Known rows, with every way that one mark hangs from another:
J_494[J_679 J_821[J_787]]: [ 3.180  2.321 -1.961 -0.778 -2.399  0.650 -0.358 -4.396  1.582  4.981
 -3.657 -3.553  0.441 -0.024 -2.129 -1.273 -1.091  1.538 -3.163]
J_626[J_393 J_787 J_984]: [-3.352 -0.469 -2.624 -0.234 -2.292 -0.826  1.424  0.691  0.627 -2.164
  2.939 -1.166  1.655 -4.632 -2.270 -0.160 -1.955  0.517  4.310]
J_494[J_679[J_393[J_626]] J_821[J_787]]: [-2.826  1.108 -1.168  1.029  0.664  4.226 -1.751 -2.533 -0.820  4.369
 -3.794 -3.425 -0.615  0.569 -1.581 -0.694 -0.174 -0.005 -4.744]
J_494[J_679[J_393]]: [-1.383  2.458  0.477  0.262  0.987  2.193  1.351 -1.289 -1.727  1.999
 -3.358 -3.460 -1.382  0.825  0.072  1.883 -1.378 -1.086 -0.552]
J_626[J_787]: [-2.986 -0.826 -0.981  0.285 -3.921 -1.334  1.237  0.341 -0.806 -1.858
  0.172 -0.096  1.587 -1.933 -1.716 -0.827 -0.560 -0.199  0.807]
J_393[J_626[J_787 J_984] J_679[J_494]]: [-0.419 -4.426  0.253  0.676  2.613 -0.698 -1.351  3.350 -0.420 -3.152
  3.307  5.996 -0.216 -1.239  1.778  0.742  1.811 -1.220  1.160]
J_679[J_494[J_821]]: [ 0.695  4.332  1.156  0.180 -0.451 -1.563 -0.691 -1.021  1.983  0.313
 -0.839 -0.717 -0.861  1.695  2.987  0.176  1.204  0.225 -2.299]
J_679[J_393[J_626] J_494]: [-6.241  0.422  2.813  1.311  2.335  1.393 -1.979  2.281 -1.655 -0.525
 -0.182  0.995 -0.492  1.724  1.547  0.464  1.516 -2.058 -1.670]
J_494[J_679 J_821]: [ 1.770  2.532 -0.485 -0.169 -0.434  2.876  0.859 -3.683  1.935  3.196
 -3.036 -2.818 -1.418  0.709  0.096  0.549 -0.885  0.337 -1.786]
J_393[J_626[J_984]]: [-1.063 -6.723  0.837 -0.457  0.908  6.491 -2.352  3.263  0.188  1.469
  1.388  1.376 -0.294 -2.554 -1.786 -3.012  0.611 -0.692  2.700]
J_787[J_626]: [ 0.476 -4.209  1.761 -1.290 -4.083  1.562  1.027  2.089  0.089  1.289
 -0.083 -3.187  1.086  0.346 -3.608 -1.498 -1.088  1.066  2.029]
J_821[J_787]: [ 1.190 -1.501 -1.125 -1.173 -4.162 -2.070 -0.379 -0.811 -0.447  1.931
 -1.532 -1.710  2.251 -1.175 -3.536 -3.086 -0.464  0.957  0.108]
J_626[J_393]: [-2.195  0.891 -0.832 -0.647 -1.985 -2.561  1.891 -1.540  0.920 -1.637
  0.310 -1.980  1.417 -0.950 -2.496  0.175 -1.797  0.439  2.969]
J_626[J_393[J_679[J_494]] J_984]: [ 3.790  0.988 -0.105 -0.804  2.808 -5.100  1.345  0.696  1.211 -3.001
  2.424  1.820 -0.768 -0.231  2.234  2.569 -0.261  0.329  3.837]
J_679[J_494]: [ 0.105  1.895  1.920 -0.309 -0.820 -2.664 -0.356  0.567  0.593  0.138
 -0.091  0.972  0.345  1.135  0.853 -0.079  0.698 -0.576 -0.075]
J_393[J_626[J_984] J_679[J_494]]: [ 2.645 -4.703  1.860 -0.168  4.305  0.856 -1.697  3.183  0.206 -1.057
  1.982  5.194 -1.396  0.332  2.189  0.263  2.075 -1.091  1.749]
J_393[J_626]: [-3.279 -4.854  1.215  0.022 -0.694  3.677 -1.289  0.902  0.043  0.192
 -0.033  1.425  0.799 -0.690 -2.706 -2.122  0.643 -0.947  0.849]
J_393[J_626 J_679]: [ 0.250 -6.283  0.765 -0.060  1.696  0.399  0.381  0.826 -0.720 -2.169
 -0.514  3.459 -0.478  0.757 -0.972 -0.164  1.143 -0.794  1.455]
J_821[J_494[J_679]]: [ 4.298  2.956  0.388 -0.760 -1.866  3.167  1.774 -4.585  0.611  1.073
 -0.634  2.353  0.709  1.607 -0.558 -1.313 -1.251  0.150 -0.089]

Rows:
[-0.163 -7.496 -1.052  0.411  1.381  2.092 -0.214  3.142 -1.032 -2.795
  2.185  4.350 -0.213 -2.931 -0.433 -0.598  0.960 -0.618  2.682]  J_393[J_626[J_787 J_984] J_679]
[ 0.905 -1.657 -2.970 -0.253  0.151 -4.149  3.024  0.451 -0.114 -4.638
  2.610  0.658  0.558 -3.244 -0.455  1.866 -1.289  0.639  4.723]  J_626[J_393[J_679] J_787 J_984]
[ 4.036 -2.136  1.169 -1.421  0.904 -3.765  1.995  2.419  1.447 -1.955
  3.335 -0.604  0.025  0.641  0.157  2.337 -1.105  1.506  4.459]  J_787[J_626[J_393[J_679[J_494]] J_984]]
[ 0.361  1.350 -1.686  0.071  1.209 -6.799  1.930  0.847  0.697 -5.073
  3.590  2.588  0.544 -1.664  1.801  2.862 -0.528  0.100  3.280]  J_626[J_393[J_679[J_494]] J_787 J_984]
[ 2.091  5.901  0.438  0.230 -0.289  3.196  2.109 -3.667 -1.839  0.498
 -1.682  0.023 -0.565  2.375  1.327  0.237 -1.194 -0.523 -1.246]  J_821[J_494[J_679[J_393]]]
[ 2.353  4.346 -0.461 -0.394 -2.650 -3.584 -1.750 -1.730  1.702  2.281
 -1.419 -1.308  0.921  1.132  0.584 -1.706  0.998  1.331 -3.558]  J_679[J_494[J_821[J_787]]]
[ 0.210 -3.082  2.192  0.216  2.923 -2.187 -0.645  1.064 -0.044 -2.453
  0.456  5.467 -0.387  2.183  1.543  1.109  2.152 -1.358 -0.011]  J_393[J_626 J_679[J_494]]
[-6.903 -0.567  1.063  1.762  1.948  2.800 -2.508  4.683 -2.109 -1.271
  2.618  1.656 -0.330 -1.744  1.884  0.155  1.206 -1.911 -0.366]  J_679[J_393[J_626[J_787 J_984]] J_494]
[-4.350 -6.304 -0.631  0.352 -0.985  5.206 -1.832  3.297 -0.460 -0.441
  2.694  2.231  0.969 -4.214 -2.431 -2.441  0.450 -0.779  2.219]  J_393[J_626[J_787 J_984]]
[ 2.442  5.156 -0.582  0.124  1.856 -6.871  2.115 -2.940  2.668 -3.885
 -0.053  0.120 -0.996  2.484  3.508  3.641  0.324  0.935 -0.185]  J_626[J_393[J_679[J_494[J_821]]]]
[-3.629 -0.847  2.518  0.818  3.759  4.196 -3.033  4.472 -1.489  0.826
  1.446  1.046 -1.466 -0.092  2.431 -0.363  1.487 -1.882  0.220]  J_679[J_393[J_626[J_984]] J_494]
[-0.413  7.069 -0.216  0.695 -0.940 -3.458 -1.437 -0.971 -0.701  1.648
 -2.397 -3.823 -0.440  1.946  2.611 -0.254  1.050  0.691 -4.618]  J_679[J_393 J_494[J_821[J_787]]]
[ 5.500 -5.286 -1.950 -2.287 -2.364 -3.271  1.893  1.407  0.176  0.086
  1.658 -3.219  1.741 -1.586 -4.241 -0.747 -2.234  3.154  4.518]  J_821[J_787[J_626[J_393[J_679] J_984]]]
[ 5.830  3.220 -1.349 -1.312 -3.808  0.633  0.635 -5.449  0.194  2.887
 -1.300  1.330  2.481  0.711 -2.857 -3.228 -1.448  1.174 -1.479]  J_821[J_494[J_679] J_787]
[ 1.411  2.551  0.203 -0.450  1.539 -8.188  2.538 -1.501  1.145 -4.603
  0.834  1.971  0.325  1.810  1.534  3.349 -0.243  0.038  2.039]  J_626[J_393[J_679[J_494]]]
[ 1.054  1.984 -0.584 -0.340 -2.671  2.066  0.631 -1.528 -0.707  5.488
 -3.752 -8.034 -0.125  1.783 -2.270  0.060 -1.850  1.931 -3.623]  J_494[J_679[J_393] J_821[J_787[J_626]]]
[ 3.273  5.718 -1.143 -0.317 -2.144  0.978  1.129 -4.533 -2.058  2.294
 -2.300 -0.631  1.270  1.636 -0.951 -1.582 -1.438  0.561 -2.595]  J_821[J_494[J_679[J_393]] J_787]
[-1.813  7.069  1.238  1.195  1.216 -1.017 -0.218  0.060 -0.231 -0.270
 -1.865 -3.070 -2.152  2.657  5.052  1.524  1.245 -0.419 -3.269]  J_679[J_393 J_494[J_821]]
[ 5.676 -2.105 -1.082 -1.770 -3.072  5.156 -0.731 -0.491  1.847  7.258
 -1.106 -6.053  0.026 -1.077 -3.557 -2.411 -1.825  2.877 -0.979]  J_494[J_679 J_821[J_787[J_626[J_984]]]]
[ 3.532 -2.269  0.977  0.302  4.754  1.744 -1.948  1.815  1.692 -0.653
  1.295  3.598 -2.798  0.954  4.374  0.496  2.651 -0.243 -0.421]  J_393[J_626[J_984] J_679[J_494[J_821]]]
[ 0.828  4.809 -1.786  0.222 -0.868  0.962  0.307 -3.344 -0.817  4.444
 -4.647 -5.962 -0.783  0.739 -0.211  0.190 -1.020  0.850 -4.115]  J_494[J_679[J_393] J_821[J_787]]
[-8.357  3.518  0.478  2.656  0.947  0.797 -1.951  0.894 -0.907 -2.305
  0.203  0.225 -0.627  0.818  3.072  1.206  1.778 -1.474 -4.480]  J_679[J_393[J_626[J_787]] J_494[J_821]]
[-2.927 -2.906  0.823  1.196  1.299 -3.455 -0.246  1.201 -0.540 -4.441
  1.819  6.267  0.994  0.526  0.899  1.538  1.769 -1.534 -0.532]  J_393[J_626[J_787] J_679[J_494]]
[-5.963 -2.557 -0.611  1.253  2.112  6.852 -0.962  1.876 -2.217  1.428
  0.185 -0.420 -0.751 -2.762 -1.064  0.507 -0.873 -1.819 -0.035]  J_494[J_679[J_393[J_626[J_787 J_984]]]]
